Each row was made from one small tree. Brackets hold a mark, then the marks that hang from it, in alphabetical order. Every link used is in the known rows. Write each row's tree.
Known rows:
(bulutut savesak (totamet zilak)): [-.06,-.02,.22,-.01,-.23,.24,.16,.23,-.03,.09,.38,-.20,.22,.00,.40,.13]
(savesak (bulutut (totamet (zilak reso)) (zelobu sovuma))): [-.11,.09,.02,-.17,.20,.24,-.28,.08,-.22,-.04,.03,.11,-.16,-.01,.13,-.08]
(bulutut savesak (totamet sovuma zilak) zelobu): [-.09,.05,.22,.26,.00,.28,.18,-.14,.05,.28,.03,.02,-.04,.07,.06,-.01]
(reso bulutut): [.10,-.10,-.08,-.09,.02,-.17,.01,.15,.01,-.13,.19,-.12,.20,-.14,.13,.06]
(savesak (bulutut (totamet sovuma (zilak reso)))): [-.27,.21,.02,-.16,-.01,.02,-.05,.39,-.02,-.10,.36,-.01,.01,.02,.12,.24]
(reso (bulutut zelobu) zilak): [.18,.07,-.02,.06,.40,.09,-.17,.24,-.07,.01,.02,.00,.15,-.41,.10,-.30]
(totamet (bulutut savesak (zelobu sovuma)) (zilak reso)): [.23,-.24,.12,-.12,-.11,.01,.09,-.31,.15,-.02,-.53,-.11,-.26,.11,-.24,-.50]
(savesak bulutut): [-.21,.04,.03,-.18,-.28,-.06,-.02,.13,-.11,-.19,.18,.04,-.02,-.24,.14,.03]
(bulutut savesak totamet (zelobu sovuma)): [.07,-.09,.16,.21,.08,.19,-.22,-.46,-.33,.24,-.05,.17,-.11,.13,.12,.09]
(totamet (bulutut zelobu) sovuma zilak): [.11,.00,-.12,.00,-.19,-.19,.27,.00,.40,-.02,-.35,.03,.11,.00,-.36,-.30]
(savesak (bulutut (totamet zilak) (zelobu sovuma))): [-.09,.07,.07,-.12,.13,.26,-.26,.07,-.25,-.01,.09,.11,.02,-.13,.23,-.08]
(reso bulutut zilak): [.15,.08,-.05,-.03,.28,-.06,-.11,.46,-.07,-.08,.31,-.09,.36,-.36,.22,-.05]
(savesak (bulutut (totamet sovuma (zilak reso)) zelobu)): [-.24,.19,.06,-.07,.11,.17,-.12,.17,-.01,.00,.09,.08,-.21,-.02,-.03,.00]
(zilak totamet): [-.15,.05,-.46,-.06,-.14,-.04,.15,.17,.01,-.19,.07,.12,.15,.03,.16,.36]
(savesak (bulutut (totamet sovuma zilak) zelobu)): [-.22,.19,.11,-.02,.03,.19,-.11,.18,-.04,.03,.15,.06,-.01,-.14,.07,-.01]
(totamet sovuma): [-.13,.12,-.37,.07,-.13,-.36,.34,-.03,.11,-.05,.07,.31,.06,.10,-.11,.29]
(zelobu sovuma): [.06,-.05,-.43,-.10,.02,-.25,.09,-.20,-.21,-.09,.00,.37,.10,.10,.15,.17]

Which tree is each row?
[-.11,-.02,-.01,-.08,.02,.03,-.16,-.27,-.27,-.08,-.16,.27,-.19,-.20,.04,-.15] | (savesak (bulutut (zelobu sovuma)))
[-.01,-.04,.27,.20,-.12,.28,-.13,-.23,-.13,.21,.02,.00,-.17,-.01,.09,.02] | (bulutut savesak totamet zelobu)
[-.10,.20,-.25,-.02,-.01,-.03,.19,.43,.11,.02,.39,.08,.33,.14,.19,.34] | (bulutut (totamet sovuma zilak))
[.07,-.10,.16,.04,-.41,-.27,.37,-.03,.33,-.01,-.09,-.23,.22,.03,-.20,-.10] | (totamet (bulutut savesak) sovuma zilak)
[.04,-.06,.26,.10,.08,.01,.05,.17,.02,.11,.41,-.35,.33,.01,.23,.22] | (reso (bulutut savesak (totamet sovuma zilak)))
[-.02,.04,-.35,.12,-.14,-.26,-.01,-.10,.17,-.11,-.26,.08,.07,.13,-.36,.24] | (zilak (totamet (bulutut zelobu) sovuma))
[.25,-.27,.21,-.06,-.23,.05,.12,-.30,.11,.03,-.40,-.12,.05,-.07,-.08,-.47] | (totamet (bulutut savesak (zelobu sovuma)) zilak)
[.10,-.12,.18,.23,-.34,-.32,.08,-.48,.19,.09,-.37,-.02,-.13,.06,-.52,-.10] | (totamet (bulutut savesak zelobu) sovuma)
[-.06,.01,-.41,-.15,.21,-.10,-.03,.21,.04,-.24,.02,-.09,-.13,.19,-.01,.31] | (zilak (reso bulutut) totamet)
[-.06,-.02,-.18,.12,-.08,-.22,.02,-.30,.19,-.07,-.42,-.02,-.37,.34,-.53,.19] | (zilak reso (totamet (bulutut savesak zelobu) sovuma))
[.25,-.13,-.19,-.26,.00,-.07,.05,-.06,.21,-.13,-.50,.06,-.17,.12,-.27,-.45] | (totamet (bulutut (zelobu sovuma)) (zilak reso))
[.04,-.09,.07,-.05,-.29,-.29,.37,-.03,.37,-.05,-.20,-.20,-.07,.21,-.35,-.11] | (totamet (bulutut savesak) sovuma (zilak reso))
[-.09,.07,.07,-.05,.09,.12,-.41,-.08,-.35,-.01,.08,.18,-.07,-.09,.12,.09] | (savesak (bulutut totamet (zelobu sovuma)))
[.15,.06,.34,.11,.26,.11,-.32,.41,-.22,.09,.55,-.33,.40,-.27,.34,.15] | (reso (bulutut savesak totamet) zilak)
[.07,-.08,.16,.12,.12,.36,-.02,-.27,-.21,.25,-.03,.06,-.01,.06,.26,-.09] | (bulutut savesak (totamet zilak) (zelobu sovuma))
[.07,-.05,-.19,-.11,.21,-.06,-.02,-.03,.08,-.11,-.19,.05,-.39,.07,-.16,-.16] | (zilak (reso (bulutut zelobu)))
[.02,-.02,.09,.10,.23,-.04,-.13,-.12,.01,.08,-.02,-.08,-.35,.21,-.19,.09] | (zilak (reso (bulutut savesak (totamet sovuma) zelobu)))
[.08,-.07,.30,.20,.20,.18,-.02,-.03,.04,.21,.13,-.25,.11,-.03,.09,-.02] | (reso (bulutut savesak (totamet sovuma zilak) zelobu))
